Each row was made from one walk, in order. Every step used is in the known rows, and no mark comes twice. Write each row's walk.
Known rows:
bave > notenev > mifab: [  9.8 -13.0   1.7 -19.9   1.1  14.8   9.3   5.8  31.9  11.6   8.2  16.2
   5.0  -3.6   5.6  14.9  -5.9  -5.5  -0.9  -2.3]
suduz > bina > mifab > notenev: [-17.4 -13.6  19.0 -14.4 -16.1  -6.6  -1.0  22.7   3.1   2.2 -33.5 -11.5
   3.0 -23.2   0.4  -9.6   0.8  -7.7  17.6  13.6]
fori > padub: [-4.0 15.9 -8.8  7.2  4.3  4.8  2.7  9.2 -0.4  3.3 -4.0  6.2 -2.8  6.5
  9.5 -3.7 -5.2  8.8  1.6  4.4]
padub > fori: [  6.2   8.8 -18.1  -0.4   9.7  -4.8  -2.2   4.4 -15.5   3.9  11.7 -17.8
  -5.5 -18.0   0.2   2.1 -12.5  -5.9   3.3  -3.7]
bina > mifab: [ -6.1  -2.4  10.3  -6.3  -1.6  -9.8  -1.5  13.9 -14.8  -0.3 -11.4 -10.6
   5.1  -1.4  -2.6  -1.5   5.3  10.4   7.2   1.9]
fori > padub > keba > notenev > bave > mifab: [ -1.6  28.0 -24.1  22.2  11.6  23.6  -3.1  -5.6  39.6  21.1   8.8  -7.3
   0.1  17.9   9.2  -1.9 -13.3  27.3  -8.2  -5.0]
mifab > bina: [-13.8  -6.1  10.1   7.8  -6.3   2.3  -1.5   8.6  12.3   5.3 -12.2  -1.2
   2.5   3.0  -1.8   0.0   2.7  -6.5   5.4   8.9]
fori > padub > keba > notenev > mifab > bina: [ -6.6  30.5 -15.2  25.1  18.6  12.2  -3.1  11.3  33.1  23.4   1.2  -6.4
   0.5  15.4  10.1  -8.5 -18.6  20.2   1.4   4.3]
notenev > bave: [  5.5  -1.8  -2.2  -3.5  -4.5  14.8   2.4   4.5  15.4   6.5   1.9 -12.5
  -4.2  20.0  -1.8  12.9  -2.4  12.9 -10.0  -0.8]
keba > notenev > bave > mifab: [  3.6  -1.2  -4.6   8.9   0.6  25.0  -1.0  -8.7  48.2  13.4   2.7  -4.8
   3.8  10.6  -1.9  15.4  -3.7   7.2 -14.2  -9.8]
keba > padub > fori > mifab > notenev: [ 20.9  10.1  -3.5 -30.8  17.7  34.0   1.1   6.3 -31.4   5.4  12.0 -14.0
  -7.4  37.8  18.3  -7.5 -17.0 -14.3  -1.0  -4.6]
suduz > bina: [-18.1  -6.8  10.0  10.2  -6.4  -8.0  -2.3   1.2  14.3   1.1 -15.2 -17.4
  -1.4 -18.0  -1.6  -2.7   0.6   0.1  11.9   9.9]
fori > padub > keba > notenev > mifab: [  3.6  34.5 -22.1  19.1  22.7  11.0  -2.0   5.0  24.9  19.5   9.9  -5.7
  -1.5  13.0  11.5  -8.3 -20.6  25.0  -2.6  -1.9]
padub > keba > notenev > bave > mifab: [  3.3  13.1 -17.1  16.3   9.1  20.4  -6.4 -16.0  42.2  19.3  15.0 -15.7
   2.3  15.2   0.4   1.6  -9.2  21.2 -10.9 -10.2]
keba > padub > fori > mifab: [ 15.0  14.3  -3.5 -13.6  25.3  25.0  -1.4  -2.2 -33.0   4.3  19.2 -27.5
  -7.0  41.1  14.3  -2.4 -12.2  -0.2  -0.2  -6.0]
bina > mifab > notenev: [  0.8  -7.6  10.6 -27.5 -10.9   0.7   1.4  24.3 -12.1   1.0 -20.3   5.8
   4.9  -5.9   2.5  -7.8  -0.1  -8.3   6.6   3.7]
padub > keba: [  0.1  13.9 -12.8   7.8   8.5  -2.4  -5.6  -7.7  -1.3   7.4  12.7 -10.7
  -1.1   5.8   1.7 -12.4  -5.9  15.0   1.8  -1.2]
notenev > keba > padub > fori > mifab > bina: [  0.9   7.1  -3.1  -9.3  24.5  33.2   2.1   2.5 -36.7  14.1  21.3 -20.5
  -9.3  61.8  11.1  -1.3 -12.0   7.0   0.3  -5.1]
notenev > mifab: [  3.6   0.0  -1.9  -4.2   0.4   4.6   4.3  11.2  22.7  10.0  -4.3   4.6
   3.8 -19.5  -0.2  12.8  -8.0   1.5  -1.8  -2.4]
fori > mifab > bina: [ -0.2  -3.1  10.3  -4.7   6.8   5.7   4.2  27.0  -0.7   7.6  -7.7  -9.5
  -6.7  23.0  -4.6   6.9  -3.0 -13.7   5.2   7.1]

Write each row's walk:
[ -3.6   2.1   3.1  -6.0  12.2  32.7   1.0 -22.0 -25.1   4.8  18.7   1.6
   0.2  59.5  14.1  -8.0   0.0  23.1  -6.5  -8.2] | notenev > keba > padub
[-14.0 -13.9   3.8   6.1 -18.8  23.6   1.6   4.4  49.9  16.3 -14.5   0.7
   6.8  -8.5  -5.1  21.0   3.5   0.2  -5.4   1.4] | notenev > bave > mifab > bina
[ 25.0   8.8  -5.1 -33.3  14.3  44.6   2.8   9.7 -19.8  10.0  13.5 -24.2
 -10.5  51.7  16.9   1.9 -18.5  -5.7  -7.8  -5.1] | keba > padub > fori > mifab > notenev > bave
[  5.1  10.3   4.1  -8.1  20.6  26.7  -2.4   3.7 -23.8   8.4  10.4 -27.8
  -5.3  43.0  13.0  -2.4 -10.4  -4.3   3.3   0.4] | keba > padub > fori > mifab > bina
[ 10.7  11.4 -10.2 -15.3  29.0  31.4   3.1  -4.3 -44.8  10.1  30.2 -19.7
 -10.8  59.8  12.6  -1.3 -14.2  12.9  -3.7 -11.7] | notenev > keba > padub > fori > mifab
[  4.1 -14.9  -2.6 -18.3   6.4  18.6   9.4  -5.0  -3.8   8.3  23.6  16.2
  -2.1  34.1   5.3   4.1  -1.5   3.6  -2.1  -5.4] | bave > notenev > keba
[  8.2  -4.8  -6.2 -21.6  18.8  35.8   4.7 -19.9 -22.5   9.8  37.4  -0.4
  -2.2  53.6  18.4  -1.9  -7.6   9.2  -2.5  -9.8] | bave > notenev > keba > padub > fori
[  5.3  20.4 -13.5  16.6  20.7   3.2  -8.8 -14.0   9.5   9.6  19.1 -16.5
  -1.4  25.1   3.1 -15.2 -10.3  16.5  -3.1  -5.2] | padub > keba > notenev
[  4.6  -3.6   2.5 -29.4   0.5  41.7   4.4  -7.2 -19.2   5.7   7.0  20.2
  -0.1  48.9  18.1 -14.4  -5.8  -0.1  -6.6  -5.1] | mifab > notenev > keba > padub
[  1.8   9.7 -11.1  -7.0  20.1  29.0  -0.6 -18.1 -37.4   8.0  28.0 -13.0
  -4.2  44.7  14.3  -6.2  -9.9  17.6  -3.6 -11.0] | notenev > keba > padub > fori
[  3.8 -11.5   6.6 -20.8  11.7  39.7   6.5 -23.5 -11.7   6.8  28.5  12.8
   1.9  67.5  18.5  -2.9   1.3  13.5  -5.1  -7.4] | bave > notenev > keba > padub
[ -1.1 -18.0  10.9 -12.9  -4.0  16.6   8.2  13.1  40.3  16.1  -1.8  15.1
   6.7  -1.5   3.8  14.9  -3.6 -11.2   3.5   5.0] | bave > notenev > mifab > bina
[  2.9   0.7  -0.5 -33.1   5.9  23.9   0.8  10.5 -43.4   7.6   3.7  -6.1
   1.1  29.2  13.9 -13.0  -9.2   5.7   3.8  -5.2] | bina > mifab > notenev > keba > padub > fori
[ -2.2 -13.0  -2.3 -18.0 -19.9  19.1   3.4   2.5  30.4   7.4 -16.4  32.5
  10.0 -40.5   3.0   2.2  -1.2 -26.5  -0.7  -3.5] | bave > mifab > notenev
[ 16.4  -0.8   3.9 -38.1  12.9  41.4   9.3  12.6 -27.8   8.0   9.2   9.0
  -9.1  64.4  13.6  -6.3 -10.7  -7.9  -5.6  -5.5] | fori > mifab > notenev > keba > padub
[ -2.2  -5.8  12.8 -32.6  -1.1  27.3   2.5   6.6 -32.1   4.7  -4.9   7.7
   5.2  42.3  13.8 -14.3  -0.2  10.1   1.3  -2.4] | bina > mifab > notenev > keba > padub
[ 21.4   5.2 -22.3 -32.8  16.8  14.9   8.6  29.7 -33.6  12.5  15.8  -6.9
 -17.3  13.5   1.5   2.5 -24.5 -20.7   0.8  -7.2] | padub > fori > mifab > notenev > keba
